Each row comes from the steps of one path. Every step used is in the known rows, and no mark comes twice. Write the path behind each row, first mark first.
Known rows:
gude-reful-tuvitep-denan-vosi-sefa: [-23.8  -6.9   7.0  -8.4 -10.7  20.5  -3.4  21.5  -9.2   9.3  26.6 -24.3
  12.8  14.5 -10.7   0.9  -8.0 -13.8  20.7 -14.7 -12.8  -4.9 -26.2  -5.9
  28.8 -11.4]
sibaz-denan-tuvitep: [-33.9 -40.1   9.2  -2.0  -3.9  17.6 -30.5  16.2   5.9   4.3  15.7  13.4
 -20.7  11.6 -12.1  -1.2 -17.2  11.2  18.2 -10.1 -13.9 -17.1 -17.7 -19.6
   7.9 -16.6]
rodu-sefa-vosi-denan-tuvitep: [-22.4 -25.5  13.1  -3.2 -11.9  21.3  -1.1  25.3 -14.4  17.6  -5.5 -32.8
 -17.2  11.5  -1.5  -8.1 -39.7  51.4  14.5  -9.3 -16.1 -23.5 -17.5  -6.0
  28.9  17.7]
vivan-gude-reful: [-21.8  33.2   8.7  11.1 -10.2  32.7   2.5  26.1  -1.9   7.6  32.0  18.2
   2.1  19.1  -6.6   9.6  -2.3  30.6  19.5 -14.0 -11.7 -24.6 -25.8 -10.8
  22.1  -2.5]
rodu-sefa-vosi-denan-tuvitep-reful-gude-vivan-sibaz: [-19.2   3.0  17.0  -2.5 -13.5  17.1  11.2  35.5 -18.9  15.7  -4.2 -32.4
 -21.9  13.0   1.2  -8.4 -32.3  50.7  15.5  -9.0 -15.9 -24.7 -15.2  -7.4
  24.6  16.4]
sefa-rodu: [-21.6 -11.4   2.9  -4.7  -9.4  15.2  -8.9  29.0   7.2   7.4 -45.1  -4.3
 -25.4   7.4  -4.8  18.5 -26.9  40.4  12.1 -10.8  -9.8 -22.3 -16.7  -9.0
  33.8 -43.5]
tuvitep-denan-vosi-sefa: [-18.9 -20.6  -0.5  -7.8 -12.2  20.2  28.2  17.0   0.0   2.0  13.9 -14.9
 -14.4  11.1   0.0   8.1 -22.1 -60.3  22.0 -16.8 -14.4  -0.3 -16.0  -6.8
  26.0  -6.6]
sibaz-denan: [-33.4 -18.7   8.1  -6.9  -5.3  17.8 -21.9  13.5   6.3  -0.4  19.0  11.4
 -21.8  12.1  -5.8   5.4 -15.0  30.5  18.8 -13.4 -17.0 -16.8 -18.1 -17.7
  13.1 -18.7]
vivan-sibaz-denan: [-21.3 -16.4   8.8  -8.5  -7.8  27.3  -8.8  24.5   6.2   3.0  19.6  15.0
 -23.3  13.8  -1.0   0.9 -15.5  31.9  23.1 -14.8 -13.6 -15.9 -21.5 -16.1
  16.3 -28.1]
reful-tuvitep-denan-vosi-sefa: [-21.0 -39.2   4.4 -29.4 -12.3  17.7  -6.6  17.4  -0.4   5.1  16.0 -31.2
 -27.0  12.1  -6.6   5.3 -17.3 -39.5  22.0 -15.5 -15.4  -2.8 -25.6  -6.9
  34.5  -5.8]
tuvitep-reful-gude-vivan: [-19.9  38.3  11.3  10.9 -10.7   6.2  24.3  21.3  -9.4   7.2  19.1  11.3
 -29.7  13.8  -2.2  10.3   1.9  36.0  18.0 -12.3 -13.5 -23.7 -13.8 -11.8
  27.0 -11.8]
sibaz-vivan-gude-reful-tuvitep-denan-vosi: [-30.0   9.8   9.7  -2.9 -10.5  30.3  -8.3  30.1  -4.3  -2.5  27.6   8.4
  -6.3  17.7  -6.2  17.0  -9.7 -10.1  18.3 -11.9 -16.1  -0.9 -25.9 -26.3
  24.4  12.2]
rodu-sefa-vosi: [-21.8 -13.3   4.2  -2.1 -14.7  24.5   9.5  22.4  -8.8  19.0  -2.7 -30.6
 -17.6  12.7   3.9  -5.1 -37.3  51.4  13.9 -10.9 -15.5 -18.7 -18.1  -6.6
  33.1  19.3]
gude-vivan: [-26.2  15.7   7.9 -10.1  -8.1  -0.6 -11.4  20.9   3.6   2.1  10.3  22.8
 -21.0  16.6 -14.0   4.4  -8.8  35.8  17.0 -12.1 -10.6 -18.6 -23.8  -8.3
  29.1  -9.8]
sefa-vosi-denan-tuvitep-reful-gude: [-22.2 -10.9  19.5  -2.2  -7.7  19.3  -4.5  19.7 -26.5   7.6   9.3 -12.3
 -30.2  11.6 -11.3   3.8 -22.4  57.1  18.3  -9.8 -11.8 -34.3 -17.0  -8.8
  25.8 -25.7]
sibaz-vivan: [-30.1 -11.2   7.4  -3.7  -6.4  17.3 -15.5  14.4   1.6   0.6  18.3  17.6
 -20.5  13.6  -6.7  14.6 -15.6  36.3  17.8  -9.9 -15.9  -7.3 -21.9 -26.0
  33.1   5.0]
vivan-gude: [-19.6  15.9   7.3   3.5 -10.2  30.1   0.2  21.7   5.2   5.5  24.1  19.7
 -24.9  18.0  -3.9  12.7  -9.1  30.1  20.2 -14.5 -13.3 -26.5 -24.7 -12.0
  25.4   0.1]
denan-tuvitep-reful-gude-vivan: [-21.0  -7.6  11.5  12.4  -7.4   8.8   2.9  21.5  -6.7  13.6  13.7  16.1
 -26.1  12.3 -12.3   0.0  -5.7   6.3  17.6  -7.8  -8.9 -22.8 -14.6 -13.9
  22.6  -8.3]
reful-gude-vivan-sibaz-denan: [-17.0  66.1  16.3 -32.3  -9.6   5.8 -13.1  29.6  -1.1   2.8  21.0  16.4
 -33.9  14.9  -4.3   7.1   1.1  34.7  19.9 -13.1 -11.4 -19.7 -18.5 -12.3
  14.5 -12.9]
sibaz-vivan-gude-reful-tuvitep: [-30.5  13.5  11.4  -0.6  -8.5  27.5 -20.6  26.5  -2.2  -1.1  29.2  10.4
  -8.4  18.3  -8.9  16.5  -6.8  30.3  18.0 -10.5 -16.4 -12.3 -27.6 -26.7
  27.3  13.4]
vivan-gude-reful-tuvitep-denan: [-22.4  20.1  10.3  -1.8 -11.3  31.8  -1.8  28.0  -2.4   3.0  31.6   4.4
  -2.0  19.8  -8.8   9.1  -1.9  -1.3  20.2 -14.7 -13.0 -23.6 -28.6 -10.7
  23.0  -4.0]
sibaz-denan-vosi-sefa-rodu: [-30.8 -19.5   3.4  -2.1  -9.4  19.6 -19.0  25.4   4.7   4.9  -2.6 -21.5
 -20.8   9.6  -0.7   8.9 -25.6  19.7  17.8 -14.2 -17.3   0.4 -14.7 -15.4
  10.5 -15.7]
tuvitep-reful-gude-vivan-sibaz-denan-vosi-sefa-rodu: [-19.4  36.1   9.6  14.0 -12.4   9.4  22.7  35.8  -8.1   6.2  -0.9 -14.6
 -31.1  11.7   3.3  12.5  -6.7  30.9  18.0 -12.6 -14.7 -16.1  -9.6 -13.3
  19.0 -18.7]

Which path is each row?
[-22.9 -46.5   7.0  25.0  -6.2  16.9   5.6  15.2  -4.2  16.0  11.7  15.1
 -20.0  11.5 -11.9  -1.7 -13.6   5.8  18.2  -8.8  -9.6 -21.1 -16.4 -13.7
  27.4 -11.8]  denan-tuvitep-reful
[-25.4  -7.3   8.4 -11.8 -11.1  22.4  -2.2  20.5  -9.9   9.6  25.9  -7.0
  12.3  14.5 -11.4   0.7  -6.7 -21.1  18.4 -14.8 -10.8  -3.0 -26.9  -6.9
  28.3 -19.2]  gude-reful-tuvitep-denan-vosi
[-22.0  19.5   9.0  -1.4 -13.3  34.4   1.7  30.5  -4.4   5.9  30.1   3.6
  -1.0  18.9  -6.9   8.6  -4.4 -12.2  19.6 -15.5 -12.2 -12.7 -28.1 -10.0
  21.6  -3.2]  vivan-gude-reful-tuvitep-denan-vosi
[-19.7  -9.9  27.6   0.3  -4.2   6.7  -9.3  25.9 -14.6   5.6  13.0  12.1
 -24.2  11.9 -14.2   0.0 -11.6  35.2  20.8  -9.2 -13.4 -29.1 -16.9 -10.1
  18.7 -17.1]  vosi-denan-tuvitep-reful-gude-vivan-sibaz
[-22.5 -38.7   6.0 -32.6 -13.3  19.4  -7.0  16.6  -1.2   5.0  15.0 -13.9
 -27.3  12.4  -7.7   5.7 -15.9 -46.6  20.3 -15.9 -13.3  -1.1 -26.5  -7.9
  33.5 -13.8]  reful-tuvitep-denan-vosi
[-20.2  -7.2  15.6   0.4 -13.0  20.0  10.2  27.2 -19.4  18.0  -2.1 -35.7
 -21.3  11.0   2.1  -6.6 -33.9  51.1  14.9  -8.9 -16.8 -25.6 -14.2  -7.3
  26.5  18.3]  rodu-sefa-vosi-denan-tuvitep-reful-gude
[-18.6 -13.5  -0.4   1.5 -12.5  20.7   4.2  16.9  -1.4  17.7  16.8 -21.5
 -17.8  11.1   0.3   5.4 -21.3  18.5  21.0 -15.6 -13.4   8.2 -19.5  -6.4
  27.6   4.4]  denan-vosi-sefa
[-18.7 -20.3  -1.3  -8.1 -12.6  19.3  26.7  24.3   1.6   1.8  -6.9 -22.3
 -16.0   9.0   0.9  13.5 -26.6 -59.2  20.0 -15.7 -13.5  -1.5 -14.0  -6.3
  26.6 -16.4]  tuvitep-denan-vosi-sefa-rodu
[-17.0  67.6  14.7 -30.7  -9.5   0.8  -9.2  22.1  -2.5   5.7  19.7  16.9
 -32.6  14.1  -6.9   9.6   1.2  36.0  18.0 -12.1 -10.6 -21.4 -18.9  -8.9
  22.3  -6.8]  reful-gude-vivan
[-20.7  19.8   6.4   1.6 -13.4  31.8  -0.1  37.6  -2.5   5.6  10.5 -20.3
  -2.4  17.1  -5.4  13.1 -10.4  -4.3  19.2 -14.3 -13.3 -16.4 -25.1  -9.3
  23.0  -5.6]  vivan-gude-reful-tuvitep-denan-vosi-sefa-rodu
[-19.2 -16.9  10.6  14.4  -6.9  14.9   5.7  17.1  -6.9  16.6  15.4  13.9
 -25.9  10.8  -9.4   0.5  -8.1   5.9  18.7  -8.6  -9.3 -22.4 -14.2 -13.8
  23.4  -9.9]  denan-tuvitep-reful-gude
[-12.9  67.1  15.0 -30.8 -10.2   5.6  -5.7  27.8  -2.2   5.7  21.4  18.0
 -33.7  15.0  -4.7   6.5   1.6  35.6  20.0 -12.9  -9.8 -21.1 -19.9  -9.1
  21.6 -10.2]  reful-gude-vivan-sibaz
[-17.7  24.8  10.0  15.2 -10.4  14.9  28.1  15.3  -9.8  11.1  22.8   8.1
 -30.0  11.9   1.7  11.1  -1.2  34.5  19.5 -12.9 -14.2 -23.5 -12.0 -12.1
  29.1 -13.2]  tuvitep-reful-gude
[-31.1 -19.8   4.6  -2.5  -8.8  20.2 -17.1  19.0   3.5   5.6  17.5 -14.6
 -20.2  11.1  -1.3   5.1 -20.3  18.5  20.2 -15.2 -18.4   1.5 -16.6 -15.5
  10.1  -5.9]  sibaz-denan-vosi-sefa
[-17.0  54.5  16.9 -30.8  -9.0   5.6 -17.3  30.3  -1.3   4.6  19.7  17.5
 -33.4  14.6  -7.1   3.8   0.0  24.0  20.1 -11.4  -9.9 -20.5 -18.2 -13.0
  12.0 -10.8]  reful-gude-vivan-sibaz-denan-tuvitep
[-21.0 -38.7   3.5 -29.9 -12.5  16.8  -9.2  23.5   1.0   4.6  -5.1 -36.8
 -28.2  10.4  -6.4  10.3 -21.6 -38.6  19.6 -14.6 -14.8  -4.8 -23.3  -7.2
  35.2 -16.8]  reful-tuvitep-denan-vosi-sefa-rodu
[-17.9 -13.7  -1.3   2.0 -12.9  19.7   1.8  26.7   0.7  17.0 -13.2 -31.6
 -20.1   8.5   0.8  11.2 -28.4  20.4  17.7 -14.5 -12.6   5.8 -16.6  -6.2
  28.7  -9.2]  denan-vosi-sefa-rodu
[-24.0  -1.6  20.0  -4.1  -7.9  13.2  -7.2  23.9 -26.2   5.4   7.8  -9.9
 -30.3  12.6 -14.1   4.6 -20.5  56.4  17.3  -9.1 -11.0 -34.8 -17.4  -8.3
  24.7 -23.5]  sefa-vosi-denan-tuvitep-reful-gude-vivan
[-17.0  38.3  11.8  11.3 -10.8   9.4  27.4  25.1  -9.3   7.2  19.4  12.2
 -30.4  14.1  -0.2   8.4   1.4  35.7  19.9 -12.6 -12.6 -23.3 -14.0 -11.9
  26.2 -14.4]  tuvitep-reful-gude-vivan-sibaz
[-28.4  10.5   8.2   0.6 -10.2  28.4  -7.9  30.2  -3.9  -2.6  28.8  -9.2
  -5.3  17.9  -5.3  17.1 -10.4  -2.3  19.6 -11.6 -18.1  -3.0 -25.6 -25.7
  25.2  20.2]  sibaz-vivan-gude-reful-tuvitep-denan-vosi-sefa
[-27.1   0.3  10.8   1.8  -7.7   6.3  -8.2  33.4   2.5   0.0  10.8  21.2
 -22.2  16.7 -11.4  -1.2  -9.4  22.9  19.5 -11.3 -10.6 -17.4 -20.6 -15.2
  15.5 -19.5]  gude-vivan-sibaz-denan-tuvitep-reful
[-18.4  -7.4  11.7  12.1  -7.7  11.9   5.1  25.2  -6.3  13.4  14.1  16.7
 -26.0  12.9 -10.2  -1.4  -6.5   6.1  18.8  -8.5  -7.8 -22.2 -15.2 -14.1
  21.7 -11.8]  denan-tuvitep-reful-gude-vivan-sibaz
[-22.7 -37.2  24.0  -6.4  -2.0  10.7 -24.4  14.8  -8.5   7.7  12.1  12.5
 -19.3  10.8 -17.0  -0.8 -19.6  35.1  20.1  -9.6 -13.9 -26.7 -20.9  -8.3
  21.8 -15.3]  vosi-denan-tuvitep
[-34.3 -42.3   9.0  13.8  -4.8  17.6 -15.2  17.3   1.5   4.3  15.5  11.2
 -21.6  11.3  -9.8   0.0 -15.2  10.1  18.2 -10.3 -15.3 -18.4 -14.3 -20.8
   9.5 -18.5]  sibaz-denan-tuvitep-reful
[-21.3  35.5  12.4  10.7 -10.0   9.4  20.9  26.1  -8.3   3.9  20.4  10.6
 -30.9  14.0  -0.1   8.2   1.3  33.4  19.5 -12.7 -14.4 -22.1 -12.5 -15.0
  19.9 -16.6]  tuvitep-reful-gude-vivan-sibaz-denan
